What can hang from each mark
Q_924: Q_590 Q_855
Q_969: Q_450 Q_476 Q_590
Q_476: Q_812 Q_969
Q_812: Q_476
Q_504: Q_450
Q_450: Q_504 Q_969
Q_855: Q_924
Q_590: Q_969
Q_828: Q_812
Q_334: Q_812

Each row was made from one small tree. The marks that hang from a mark follow it in brackets, in the order of their numbers. Every link used is in the known rows. Write each row's tree.
Known rows
Q_924{Q_855}: .10,.05,.10,.15,.02,-.03,.00,-.27,-.03,-.35,-.10,-.07,.28,.22,-.02,-.20,-.12,-.02,.05,.04,-.01,-.02,.07,-.04,-.04
Q_334{Q_812{Q_476{Q_969{Q_590}}}}: -.04,-.06,-.02,.29,-.14,-.10,-.04,-.21,-.07,-.06,-.10,-.13,.25,.09,-.01,-.16,-.17,.01,.01,.04,-.02,.06,.12,-.20,-.07
Q_504{Q_450{Q_969{Q_476}}}: -.02,-.07,.03,-.32,-.02,-.10,.04,.03,-.02,.01,.00,.01,.21,.06,.08,-.02,-.03,-.10,.13,.05,.15,.24,-.10,-.12,.11
Q_450{Q_504 Q_969{Q_590}}: -.05,.38,.00,-.32,-.08,-.11,.11,-.03,-.36,-.07,.30,-.07,.32,.15,-.06,-.06,-.14,-.09,.05,.07,.11,.11,.04,-.10,.13
Q_969{Q_450 Q_476 Q_590}: -.03,-.08,.08,-.14,-.23,-.08,-.08,-.01,.07,-.04,-.11,-.15,.22,.10,-.03,-.07,-.10,-.07,.02,.04,.01,-.15,.05,-.04,-.08
Q_828{Q_812{Q_476{Q_969}}}: -.03,-.30,-.06,.31,-.03,.01,.04,-.26,-.03,-.02,-.04,-.17,.25,-.01,-.02,-.16,-.08,.09,-.09,.04,.11,.10,.16,-.15,-.02
Q_476{Q_812 Q_969{Q_450{Q_504} Q_590}}: .14,.89,.02,.11,-.22,-.09,-.02,-.06,-.22,-.17,.03,-.24,.21,.12,-.10,-.03,-.24,.10,.12,.03,.11,-.13,.03,-.15,-.03
Q_590{Q_969{Q_476}}: .05,-.31,.05,-.26,.00,-.19,.02,-.13,-.12,.00,-.11,-.04,.21,.05,.01,-.11,-.01,-.01,.11,.03,.02,.10,.13,-.01,.03
Q_855{Q_924{Q_590{Q_969{Q_450{Q_504} Q_476{Q_812}}}}}: .04,.43,.11,-.26,-.03,-.19,-.06,-.03,-.11,.00,.00,-.14,.19,.20,-.05,-.04,-.38,.01,.18,-.02,.02,-.19,.09,-.07,.17
Q_828{Q_812{Q_476{Q_969{Q_450{Q_504} Q_590}}}}: -.14,-.12,-.08,.12,-.18,.02,.00,-.14,-.11,-.01,.14,-.24,.22,-.07,-.06,-.05,-.15,.10,-.03,.05,.13,-.09,.19,-.15,-.02
Q_334{Q_812{Q_476{Q_969{Q_450}}}}: -.06,-.44,-.02,.24,-.03,-.12,-.02,-.25,-.02,-.04,-.14,-.13,.20,.05,.04,-.12,-.12,.17,.07,.02,-.03,-.12,-.01,-.17,.00
Q_828{Q_812{Q_476}}: -.09,-.42,-.06,.12,.01,.06,.07,-.22,.06,-.03,-.02,-.13,.29,.06,-.01,-.18,-.11,.02,-.16,.04,.08,.06,.14,-.12,-.03
Q_476{Q_812}: .19,.51,.03,.09,.01,-.07,.07,-.17,-.04,-.18,-.14,-.11,.30,.29,-.05,-.19,-.18,.00,-.04,.02,.06,.05,-.03,-.11,-.03
Q_855{Q_924}: .06,-.03,.12,.17,-.01,-.10,.10,-.15,-.03,-.14,-.12,-.05,.29,.33,-.01,-.20,-.27,-.11,.21,.00,.00,.06,-.12,-.11,-.06
Q_855{Q_924{Q_590{Q_969}}}: .09,.24,.13,-.12,.14,-.12,.00,-.13,-.18,-.12,-.24,-.09,.28,.28,-.03,-.18,-.27,-.10,.16,.03,.02,.03,.08,-.09,.15
Q_855{Q_924{Q_590{Q_969{Q_450 Q_476{Q_812}}}}}: .11,.42,.13,-.23,.00,-.17,-.13,-.06,-.02,-.05,-.26,-.15,.18,.20,-.03,-.08,-.34,.01,.14,-.01,.00,-.17,.06,-.09,.11
Q_812{Q_476{Q_969{Q_450{Q_504}}}}: -.15,.11,-.03,.19,-.07,-.16,.13,-.20,-.20,.05,.09,-.15,.21,-.05,.02,-.06,-.10,.16,.07,.07,.03,-.13,.03,-.06,.08
Q_334{Q_812{Q_476{Q_969{Q_450{Q_504} Q_590}}}}: -.14,-.15,-.04,.16,-.18,-.12,-.02,-.16,-.12,-.02,.10,-.16,.22,.04,-.01,-.08,-.19,.11,.07,.03,-.01,-.14,.09,-.18,.00
Q_590{Q_969{Q_450{Q_504} Q_476{Q_812}}}: .03,.10,.00,-.41,-.09,-.22,.00,-.06,-.14,.02,.09,-.12,.15,.02,-.03,.01,-.13,.14,.15,.00,.05,-.16,.08,-.02,.06
Q_476{Q_969{Q_450{Q_504}}}: .03,-.09,.03,.18,-.03,-.13,.13,-.14,-.25,-.09,.08,-.15,.22,.07,-.03,-.05,-.08,.16,.18,.02,.09,-.09,-.05,-.08,.09
Q_334{Q_812{Q_476{Q_969{Q_450 Q_590}}}}: -.07,-.15,-.02,.18,-.15,-.10,-.09,-.19,-.03,-.07,-.17,-.16,.21,.04,.00,-.11,-.15,.10,.05,.04,-.02,-.11,.07,-.20,-.06
Q_969{Q_450{Q_504} Q_476 Q_590}: -.11,-.09,.06,-.17,-.27,-.11,.00,.03,-.06,.02,.22,-.15,.22,.10,-.04,-.01,-.16,-.05,.06,.03,.04,-.17,.07,-.03,.00
Q_334{Q_812{Q_476{Q_969}}}: -.03,-.35,-.03,.35,-.03,-.13,.03,-.27,-.05,-.04,-.09,-.09,.24,.09,.03,-.18,-.14,.10,.02,.02,-.03,.06,.06,-.18,.00

Write each row's tree
-.01,.43,.02,-.36,-.04,-.01,-.01,.06,-.14,-.14,-.10,-.04,.27,.15,.02,-.05,-.07,-.17,.14,.10,.18,.24,-.08,-.17,.05
Q_504{Q_450{Q_969{Q_590}}}
.11,.67,.03,-.30,-.21,-.15,-.07,-.02,-.08,-.04,.00,-.10,.24,.11,-.04,-.06,-.18,-.09,-.05,.04,.07,.11,.07,-.12,.00
Q_450{Q_969{Q_476{Q_812} Q_590}}
-.05,-.02,-.05,.26,-.14,.04,-.02,-.20,-.04,-.06,-.05,-.20,.27,-.02,-.05,-.14,-.11,.01,-.10,.05,.12,.11,.22,-.18,-.08
Q_828{Q_812{Q_476{Q_969{Q_590}}}}
.01,.15,.04,-.31,-.16,-.15,-.03,-.03,-.12,-.01,.02,-.05,.26,.07,-.02,-.07,-.09,-.13,-.01,.06,.06,.15,.06,-.09,.04
Q_450{Q_969{Q_476 Q_590}}
.05,.68,.01,-.39,-.19,-.06,-.09,.10,-.01,-.05,-.06,-.06,.22,.10,.02,.00,-.15,-.16,.08,.06,.17,.21,-.01,-.18,.01
Q_504{Q_450{Q_969{Q_476{Q_812} Q_590}}}
-.07,-.19,.01,-.27,-.06,-.21,.16,-.08,-.23,.09,.39,-.01,.25,.07,.01,-.03,-.10,-.01,.04,.02,.07,.11,.00,-.03,.20
Q_450{Q_504 Q_969{Q_476}}
-.09,.14,.02,-.35,-.21,-.17,.07,.00,-.25,.06,.39,-.05,.26,.07,-.04,-.02,-.14,-.11,.02,.05,.08,.12,.09,-.07,.13
Q_450{Q_504 Q_969{Q_476 Q_590}}
.10,.09,.06,-.06,-.13,-.12,-.04,-.09,.14,-.03,-.12,-.14,.19,.13,-.01,-.07,-.15,.09,.00,-.02,.03,-.18,-.06,-.05,-.04
Q_969{Q_450 Q_476{Q_812}}
-.09,-.48,.04,-.10,-.12,-.15,.10,-.07,-.03,.07,.23,-.10,.21,.09,.01,-.03,-.11,.06,.07,-.01,.03,-.18,-.02,.01,.09
Q_969{Q_450{Q_504} Q_476}
-.13,-.41,-.08,.19,-.06,-.01,.07,-.21,-.08,.02,.15,-.20,.21,-.07,-.02,-.07,-.12,.18,-.03,.03,.13,-.09,.12,-.13,.04
Q_828{Q_812{Q_476{Q_969{Q_450{Q_504}}}}}
-.18,.42,-.01,.13,-.20,-.12,.05,-.12,-.21,.02,.08,-.18,.23,-.06,-.02,-.04,-.14,.08,.06,.09,.04,-.12,.10,-.09,.02
Q_812{Q_476{Q_969{Q_450{Q_504} Q_590}}}
.06,.05,.14,-.13,.04,-.18,-.04,-.10,-.09,-.01,-.17,-.07,.24,.22,-.01,-.15,-.27,-.12,.14,.01,-.01,.03,.13,-.07,.14
Q_855{Q_924{Q_590{Q_969{Q_476}}}}
-.04,.23,.03,-.38,-.16,-.07,-.04,.10,-.04,-.02,-.03,-.02,.22,.08,.04,-.01,-.07,-.19,.11,.07,.14,.24,-.02,-.14,.04
Q_504{Q_450{Q_969{Q_476 Q_590}}}
.06,.37,.01,-.31,-.07,-.10,-.01,.04,.01,-.01,-.05,-.03,.19,.10,.05,-.02,-.11,-.06,.10,.03,.16,.21,-.10,-.16,.08
Q_504{Q_450{Q_969{Q_476{Q_812}}}}
-.08,.15,.04,-.15,-.14,-.05,.05,-.02,-.18,-.13,.12,-.16,.29,.19,-.07,-.05,-.16,-.02,.08,.06,.07,-.18,.01,-.06,.01
Q_969{Q_450{Q_504} Q_590}
-.09,.10,.00,.21,-.03,-.13,.06,-.22,-.10,.00,-.17,-.14,.21,-.04,.03,-.10,-.06,.16,.05,.08,.02,-.10,.01,-.08,.02
Q_812{Q_476{Q_969{Q_450}}}
.01,-.41,.05,-.39,.00,-.19,-.03,-.11,-.07,.00,-.19,-.09,.16,.00,.02,-.05,.00,.09,.15,.03,.01,-.11,.07,.00,.03
Q_590{Q_969{Q_450 Q_476}}
.02,.26,.03,.12,-.17,-.09,.03,-.07,-.28,-.13,.06,-.19,.23,.08,-.07,-.04,-.13,.05,.16,.05,.10,-.10,.04,-.10,.02
Q_476{Q_969{Q_450{Q_504} Q_590}}
.09,.24,.12,-.27,.19,-.05,-.15,-.22,-.15,-.33,-.31,-.15,.21,.12,-.03,-.12,-.12,.10,.03,.08,.01,-.25,.25,.00,.19
Q_924{Q_590{Q_969{Q_450}} Q_855}
.14,.51,.10,-.29,.04,-.11,-.25,-.16,.00,-.24,-.25,-.18,.15,.08,-.04,-.08,-.20,.10,-.02,.03,-.01,-.29,.30,-.02,.15
Q_924{Q_590{Q_969{Q_450 Q_476{Q_812}}} Q_855}
.01,.08,.02,-.09,-.16,-.15,.04,-.05,.03,.03,.19,-.14,.19,.12,-.03,-.02,-.20,.09,.03,-.03,.05,-.21,-.03,-.03,.04
Q_969{Q_450{Q_504} Q_476{Q_812}}
